In the rows, 128 means zero.
Known rows, with every step that occurs:
f, u: [118 111 129 128 128 128 124 126 142 133 131 134 119 125 131 125 134 132
 123 129  94 106 146 127 128 120 132 132 128 123 137 133]
c, d, h: [111 113 137 115  92 105 115 138 137 134 117 125 128 140 126 121 109 130
 138 130 130 103 126 117 134 127  84 126 138 118 149 120]
h, p, d, f, u: [ 91  56 121 111 158 142 128 173 146 143 127 157 120 143 138 137 125 139
 114 126  93  86 125 124 120 116 118 142 124 125 135 113]
z, u, d, f: [190 118 118 124 139 103 124 171 143 117 145 159 123 136 122 105 120 136
 135 133 135 133 114 131 124 130 119 128 122 142 151 107]
h, d, u: [117  91 139 123 153 119 125 156 137 131 109 141 140 121 135 130 105 146
 115 130 132 132 127 126 116 124 109 146 118 141 130 105]
k, e, l, z, u, p, h, d: [131 137 159 136 147 112 122 184 132 132 130 142 140 117  99 106 160 145
 129 109 120 126 144 147 122 122  80 117 128 143 169 115]
u, f, d, h, p: [100   4 124 110  74 101 139 166 136 149 117 129 121 140 116 113 134 112
 130 120 110 115 100 131 126 122 105 120 115 133 141 120]
c, d, p, h: [107 146 140 123 114 111 123 145 134 127 124 122 122 150 132 136 110 158
 137 113 128 110 133 122 144 142  86 123 142 121 159 108]
z, u, f, d, p, l, e, k: [158  51 101 135 123 115 162 170 136 107 161 137 133  98 131 102 122 116
 130 130  98 111 161 144 138 149 115 111 140 141 149 119]
c, d, p, l: [131 127 133 126 111 104 127 155 136 113 131 125 127 132 144 141 100 144
 133 125 129 119 127 125 132 127 105 122 155 121 154 104]
p, h, d: [119 154 140 125 148 129 113 145 132 138 114 131 136 131 113 138 133 148
 123 117 127 110 120 135 126 134  95 133 127 129 143 116]
z, d, h, p, l, e: [104 140 123 129 119 131 139 161 134 104 145 138 146 127 114 132 133 136
 121 128 103  82 128 143 132 126 110 118 143 126 152 121]
e, l, z, u, p, h, d: [122 152 147 130 163 109 125 185 137 132 121 149 141 122  96 105 157 162
 134 110 123 125 128 143 127 122  91 110 124 136 167 106]
f, d, h, p, l, e: [120  96 124 123 106 123 146 159 139 112 144 131 139 132 130 118 138 124
 126 127  97  84 123 145 131 129 121 115 135 128 154 123]
p, d, u: [107  78 126 124 140 134 143 160 130 132 119 149 131 138 149 126 103 133
 111 130 125 121 126 126 114 129 128 150 122 124 140 101]
k, e, l: [125  87 143 139 116 116 124 144 116 130 141 121 125  99 126 121 139 102
 120 126 115 160 164 128 133 111 123 127 143 125 125 143]
l, p: [ 76 150 117 135 145 118 139 135 127 140 114 129 134 141 123 125 145 130
 136 118 125 119 130 135 126 129 130 123 122 131 112 122]
p, h: [117 173 121 123 121 125 128 128 131 134 131 132 125 139 121 134 133 144
 128 118 119 115 128 134 135 141 122 122 132 121 149 125]
u, f, d: [154  45 110 120  81 129 139 144 128 143 124 124 125 131 120 105 138 110
 131 123 107 124 116 133 121 138 131 133 119 140 134 120]
f, d, u, p: [148  91 136 127 106 115 144 176 141 129 120 146 121 132 136  97 133 139
 127 123 112 128 111 131 117 122 127 138 126 135 165 105]
e, l, z, d, c: [ 92 127 148 130 136 140 118 168 121 105 137 151 139 126 112 108 142 119
 127 128 127 145 133 129 131 134  94 115 116 120 123 110]
l, e: [117 147 127 131 142 149 140 118 125 115 142 119 144 129 124 122 137 134
 129 129 115 100 153 136 134 140 132 127 129 137 126 138]
d, h, p, l, e, k: [ 73 104 113 121 139 116 146 167 134 115 153 133 139  95 127 134 135 125
 121 130 113  90 150 138 142 135 110 103 146 123 140 135]
d, h, p, l, e: [ 90 122 120 120 121 117 144 150 135 113 146 130 144 131 126 135 129 134
 126 127 109  88 134 143 134 127 123 110 138 129 148 130]
e, k: [111 114 120 130 148 128 132 149 128 128 138 131 125  93 130 128 134 121
 123 131 130 127 146 125 137 136 116 120 137 123 121 134]
f, d, p, l, e: [154 117 133 137 120 134 149 144 133  97 157 120 135 132 143 114 124 132
 131 126  99  97 141 140 133 139 128 125 139 129 151 119]
k, e, l, z, d: [125 141 151 142 127 149 126 162 116 113 148 130 141 106 107 110 157 125
 121 122 114 128 148 130 126 130 102 130 128 130 131 122]
f, d, h, p: [113  41 143 121  97 107 132 165 140 134 119 134 119 140 127 113 135 116
 127 122 114 113  98 129 131 116 100 122 118 124 142 119]
k, e, l, p: [ 74 115 130 144 135 107 134 150 116 142 125 121 133 114 122 119 155 110
 128 116 112 148 161 135 130 114 126 122 136 129 110 136]
z, l: [157 120 126 131 132 103 147 122 133 120 140 136 130 125 130 107 130 110
 134 138 127 141 136 132 131 115 125 118 134 133 137 129]
h, p, d, u: [ 76  45 128 121 148 126 146 181 132 138 110 153 131 141 145 137 110 136
 107 123 127 123 113 128 116 120 123 143 119 129 135  97]

Rows:
[129  78 125 114  95 126 155 156 131 121 152 120 136 136 133 111 130 138
 140 117 113 107 117 138 118 151 127 114 116 139 151 103] -> u, f, d, p, l, z
[136 127 125 132 125 133 133 157 134 115 123 152 133 124 128 123 109 142
 113 132 120 131 128 124 122 129 116 148 127 131 139 102] -> z, d, u
[155 104 160 139 136  95 140 166 135 103 153 132 124 144 125  93 129 147
 144 120 140 132 120 133 128 137 104 117 109 136 158 102] -> l, z, u, d, p
[ 93  75 105 105 114 112 135 154 133 155 112 136 140 127 115 135 109 150
 121 118 122 125 130 133 117 142 113 137 118 148 143 106] -> p, h, d, u, f
[107 159 130 127 134 146 135 176 132 109 137 145 146 125 111 134 149 148
 120 119 122 102 104 139 119 135 112 118 126 132 143 101] -> h, p, l, z, d
[112 110 123 116 118 113 128 154 139 131 107 140 136 130 142 130  98 148
 124 130 134 127 136 118 126 133 111 140 134 136 141 102] -> c, d, u
[128 147 124 108 159 135 112 155 140 138 125 145 135 136 121 139 116 157
 126 124 127 105 118 128 126 138  97 136 125 138 138 109] -> p, h, d, f
[114 117 158 134  99 126 124 156 121 116 152 129 136 116 107 102 142 118
 127 126 111 115 144 126 128 126  84 126 126 119 146 126] -> k, e, l, z, d, h
[107 118 135 135 174 131 139 166 130 105 154 121 144  89 132 133 124 138
 122 129 118  98 160 136 137 140  98 119 149 129 131 126] -> h, d, p, l, e, k
[153 121 116 111 145 100 137 199 148 113 153 164 135 137 122 117 134 150
 134 125 137 118  98 142 117 134 124 109 116 148 159  93] -> h, p, l, z, u, d, f
[ 85 110 124 125 133 103 142 186 134 111 161 129 136  95 121 123 148 127
 122 127 118  91 138 142 139 137 108 106 147 120 153 130] -> u, d, h, p, l, e, k
[151  99 140 140 137 113 138 152 128 117 147 142 138 113 120  98 143 117
 132 126 122 150 161 138 128 125 116 111 117 144 138 125] -> k, e, l, z, u
[ 71 191 111 129 137 115 137 134 129 145 118 133 131 150 118 131 147 147
 135 109 118 108 129 141 133 142 124 117 126 124 135 118] -> l, p, h
[123 128 117 134 165 125 159 136 129 110 159 130 141  90 128 105 144 111
 128 140 118 112 173 135 145 136 116 111 143 135 128 144] -> z, l, e, k
[ 96 131 124 119 134 132 147 186 139 111 132 158 146 125 127 134 124 159
 112 123 122 113 111 134 115 135 120 127 119 139 147  88] -> h, p, l, z, d, u
[ 75  78 139 112 104  99 120 165 139 140 106 130 128 142 123 135 121 133
 131 122 133 109 112 121 135 116  83 117 134 126 142 117] -> c, d, h, p
[128 168 112 129 133 139 143 128 129 107 152 126 147 122 129 132 131 134
 126 130 110  96 148 144 130 138 144 120 142 132 142 132] -> p, l, e
[109 123 132 117 114 106 131 175 141 134 107 142 130 133 133 120 118 156
 131 122 132 123 125 123 122 122 108 134 142 137 164 102] -> c, d, u, p
[140 115 123 116 162 142 143 187 139 128 137 166 134 154 126 104 129 148
 137 124 127  97 111 133 111 132 109 129 115 140 158  95] -> l, z, u, p, d, f
[144  20 133 127  86 115 144 147 129 131 133 115 116 139 131 105 118 121
 137 120 110 130 120 126 129 136 114 132 119 136 138 114] -> u, f, d, p
[112 140 138 128 122 111 133 133 131 124 138 125 117 147 132 133 115 153
 134 114 121 120 132 128 142 140 108 122 132 119 152 118] -> d, p, h
[127 106 123 120 124  96 146 164 146 114 141 158 138 138 124 116 125 137
 136 125 127 113 115 144 123 126 111  97 113 138 159 106] -> d, h, p, l, z, u
[136 102 125 138 139 133 153 163 132 100 163 124 132  96 142 113 131 124
 125 129 102  99 155 136 141 146 115 118 146 124 141 125] -> f, d, p, l, e, k
[110 153 148 126 144 122 112 164 144 144 115 138 127 130 108 127 151 160
 124 113 101  91 125 139 123 120  93 133 135 126 168 118] -> f, u, p, h, d
[127 108 115 113 140 133 122 137 149 134 139 148 119 129 136 127 120 142
 126 135  94 100 144 121 127 125 129 136 126 130 134 126] -> d, f, u
[132 112 147 125  94  91 120 149 132 126 143 124 119 136 118 104 132 123
 135 127 131 114 110 128 127 126 106 126 126 113 158 124] -> u, d, h
[107 125 120 134 153 128 150 153 129 102 165 122 136  93 140 130 123 133
 126 130 114 102 166 135 144 145 118 112 151 125 136 131] -> d, p, l, e, k
[148 128 139 129 122  96 126 177 137  96 153 162 133 144 126 100 133 116
 136 130 144 139 114 149 118 141 110 103 113 130 161  99] -> p, l, z, u, d, c
[109  82 139 125 114 126 130 145 127 135 128 134 124 147 133 117 114 115
 126 130 121  97 117 126 122 123 101 137 126 105 148 119] -> p, d, h
[ 82  62 136 127 149 139 135 174 125 140 112 139 128 144 129 139 135 124
 114 118 127 111 105 132 119 117 115 134 126 123 129 111] -> h, p, d
[109 119 159 139 143 132 136 164 121 104 146 127 132 120 116 110 132 149
 131 120 118 134 136 120 137 128  97 122 124 121 132 108] -> e, l, z, d, p
[ 58 102 123 140 163 126 141 169 116 146 111 136 134 132 124 119 147 120
 123 116 114 126 133 132 125 114 128 130 132 110 114 114] -> e, l, p, d
